What can hang from each mark
S: A J N
A: B J N S
N: A B S
B: A N
L: A
J: R

Every row comes from one small tree of marks. The marks that hang from a mark follow it in brackets, in alphabetical order. Every link used is in the known rows. Which tree was each row made from?
Known rows
N{A B S}: [  6   3  -7  -2 -13   2 -11 -22   4 -13 -44   7   8   5   3 -12  12  14
  -2  -7  -7 -20 -22 -24]
L{A{S}}: [ 23  -3   3  25 -10   1   4  -9   0   9  16 -11  -7  24  -5   9   0   5
 -11  -5 -12  -3   4 -14]
S{J N}: [-15 -19 -18  -3   9  12   8   3  -4 -12  16 -15   1 -21  15   4 -17 -11
   2  13  12   1  13  29]
B{N{A{J}}}: [-20  -5   0  -3   0  -9  -8  -1  -8  17 -12  -6   2  14   6  -2  -2  12
  18  -7 -12   8   7  -6]
N{B{A} S}: [ 14  -3 -13  -5 -14   2  -8 -23   8 -13 -50   5   5  -2   0 -14  13  21
 -10 -12  -7 -22 -18 -20]
L{A{B S}}: [ 16  -7   5  19  -6   7  -4   6  -1  15  18   0  -4   7 -13  18  -8  -3
 -17  -5   5  11  -6 -11]
S{N{A B}}: [-10 -19 -16  -9 -23   5  -3  -8   5   7 -36  -1   2  -8  21   5 -13  -8
   9   0 -16   1  -9   5]
B{A N}: [  1 -27   3 -15  -7   2 -21   8  -1  13 -32  -3  -2  -2   0   4  -1  20
   5 -20  -2   2   3  -4]
B{N{A}}: [ -8 -21   9 -12  -5   2 -24   8  -5  11 -25  -1   1   5   3   5  -1  14
  13 -16  -3   4  -2  -7]
S{J}: [-13  -9  -5   2  10  12   5   4  -5 -23  19 -15   1  -7   2  -6   1  -8
  -4  12  16  -2   1  14]
N{A B S{J{R}}}: [  8  15   3  -8  -5  -3   3 -14  -4 -25 -37  10  11  11  -7 -24  28   6
   4   4  -1 -15 -11 -15]
S{J{R} N{A B}}: [ -7 -10  -5 -13 -15  -1   9   3  -5  -6 -27   1   6  -3  10  -6   2 -15
  15  10 -11   6   2  15]
L{A{N S{J{R}}}}: [ 22  23  25  10   1  -3   7   5  -4   1  26  14  -5  24 -14 -11  13 -17
  -1   2  -8   5   7   7]
A{J}: [-11   1 -12  13  -1   1  13 -15  -4 -11  14 -15   1  10  -3  -8  -2  -1
  -4  10  -2   3   1   4]
S{A{B} J}: [-11  -8   2   0  20   9   7  39   8  -7  38 -14   0 -33  -3  14  -3  -8
 -13  17  31  15   1   7]
L{A{J N{S}}}: [  7  38  10   9  16  -8   2  -4   7   0  19  10  -2   8  -5 -10   7   4
  -8   0   6 -22   2  -9]
A{J{R} N S}: [  7  28   8  13 -12  -7  12 -37 -10 -10   6  23   2  41 -17 -25   5 -10
   6  -3 -27  13  -6   3]
A{N}: [ -6   3   9  -9  -4  13 -13  -1   4 -12   1  12  -3  -3  -3 -10  -4 -13
  -4  -6   9  -1 -13  14]
S{N{A}}: [-12 -22  -9   2  -6  15 -12   6   1   3 -17  -2   8  -5  15  -2 -21   4
   5  -6  -1  10  -1   9]
N{A}: [ -8 -11   2   9  -6  15 -15   5  -1  -4 -15  -2   7   9   3 -13  -3   8
  -3  -7   1   5 -12  -6]
A{B{N} J}: [-20 -12  -1 -12   6  -8  -6   3 -10  10   6  -3  -2 -10  -9  19 -10  -2
   6  -1  13  16   2   3]
S{A{N{B}}}: [  6  10   7 -10 -16  -7   7   8  20  -1   0   5 -10 -14   3   7   8 -17
  -4   5  -9  -6 -12   0]
S{A J}: [ -2  -2  -1   8  14   5  17  25  10 -14  36 -23  -1 -16   4   5   5  -1
  -7  17  11   1  10   6]
L{A{J S}}: [ 12  14  -7  36  -6 -10  19 -18  -3  13  31 -14  -4  33  -2   3   0   3
  -7   4 -24   1  10 -13]

Write each row's tree
[ -8  -2   5 -15  23   0 -17   4  -8  -2 -20   0   7  -5   5  -4   9  23
  14  -8  11 -14   4 -10]
B{N{A S{J}}}
[  9  22  -7  18  13  -8  22  -8  12 -16  19 -14   2   1  -4  -4   9  21
  -9  10   1 -12   6 -20]
N{S{A{J}}}
[ -6   3   4  15   6  -2   4  19   0  14  33 -10  -3  -6 -10  12  -6  -7
 -15   9  18  13   4  -4]
L{A{B J}}
[ -7  23  -7  16  -5  -2   7 -37  -4  -1  16  14   0  27  -2 -17  -8 -11
   4  -3 -23   5  -7   5]
A{J N S}
[ 10  11  13  -7 -18  -7  -3  10  13   9   0   7 -13  -5   1   8  10 -24
  -6   0  -3 -14  -9   2]
L{A{N{B}}}
[ -3   1 -24   5 -13 -17  35  -6  15   9  11 -22  -7 -15  18  20  -7 -12
   3  20 -20   1  12   7]
S{A{J} N{B}}
[  8  27  16  -2  26   3  -5  17   6  -8  24   8  -3  -9   0  -7   9  -2
  -7   4  24 -23   4   1]
L{A{N{S{J}}}}
[ -5  15  -8  -4 -14  -4   7 -31  -4  -7   1  14  -5   6   6  -9   5 -28
   5   4 -17  -7 -12  14]
A{N{B} S{J}}
[ -4   6  -4   4   3  11 -10  -9  -1   2  -3  18   4  10   7 -25  -8  -1
   0 -11 -13   5  -7  10]
B{A{N S{J}}}
[ -3  24  13  10   5  -7   4  10   5  12  33   0  -7   7   0  -4  -1 -14
  -4   5   1  -3   5   5]
L{A{J N}}
[  5   3  20 -20  14  -5 -13   6 -12 -13 -29   9   8  10 -10 -13  22  24
  17 -11   8  -7   6 -12]
B{N{A S{J{R}}}}
[-11  -5   5  -8   9 -15   7  23   5  20  22 -12  -6 -19  -7  29  -5   3
   3   5   8  18  10  -5]
S{A{B{N} J}}
[ -5  16   3 -12  -1  -8  15  15  17  -6  18  -2 -10 -23  10   3   9 -26
   1  17  -1  -8  -4  13]
S{A{N{B}} J}
[  3 -11   9  -2  10  -8  -6  17 -10  27  25  -5 -10  -5  -7  31  -5  -4
   2  -1  10   8  14   0]
L{A{B{N} S{J}}}
[ -3   6  14  -7  19  13 -13  14  -8 -21 -15  18  18  -3 -17 -22  11  12
  -4  -1  31  10 -13 -10]
N{A{B} S{J{R}}}
[ 16 -16  14  -1  -5  -6 -14  10  -5  32   7   1 -10   3 -13  35  -7   2
  -1 -14   1  10   6 -11]
L{A{B{N} S}}
[  2 -16 -11 -15 -17   0  11  -1  -1  -6 -34   0   4 -11   7  -7   3  -8
   6   6 -11   5   7  18]
S{J{R} N{B{A}}}
[ 13  10   6  -1  14   5   8  -9  -7 -41  -2   2   8   7 -19 -20  22  11
  -4   6  19 -10   1  -3]
N{S{J{R}}}
[  1  -9  -2 -18  19  -1 -15   2  -4  -3 -26  -1   5 -11   4  -5   7  30
   7 -13  11 -17   9  -7]
B{A N{S{J}}}
[  7 -25 -23  11 -15  14  -4 -21  -1   9 -23   3   5  10  13  -4 -24  15
   0 -17 -22   9   1   4]
B{A{S{N}}}
[ 14 -11 -18   9 -34   0   1 -36   2   3 -39   3   1  20   3  -8   3   7
  -5 -14 -34  -2 -16 -13]
N{B{A{S}}}
[-31 -22 -10  -9  15  20 -12  29  -5   5   3   2  10 -31  16   3 -29 -10
   3   6  26  23  -1  23]
S{J N{A{B}}}
[ 11  -6 -19  11 -12 -10  22 -10   1  17  14 -15  -9  -1  16  24  -6 -20
   2  15 -22 -10  15  12]
L{A{S{J N{B}}}}
[  1  33  17  -9  11   1  -4 -11  -3 -21  -2  34   8   4 -30 -22   6  -3
  -4  -3  20   8 -14  -4]
A{B J{R} N{S}}
[ 16  -7  20 -14  14  -5 -21  21   1  14  -3   3  -6 -17 -15  31   3  16
  -5 -12  31 -10   4 -19]
L{A{B{N{S}}}}
[-14 -16 -10  -8  20  10  12  40   9   0  35 -13   0 -48  10  25 -22 -14
  -6  20  29  18  11  21]
S{A{B} J N}
[  0  -6 -13  10 -10 -11  -1 -27 -10  25 -19  -1  -1  30   2  -3  -5  22
  12 -18 -35   9   9 -12]
B{A{J S} N}
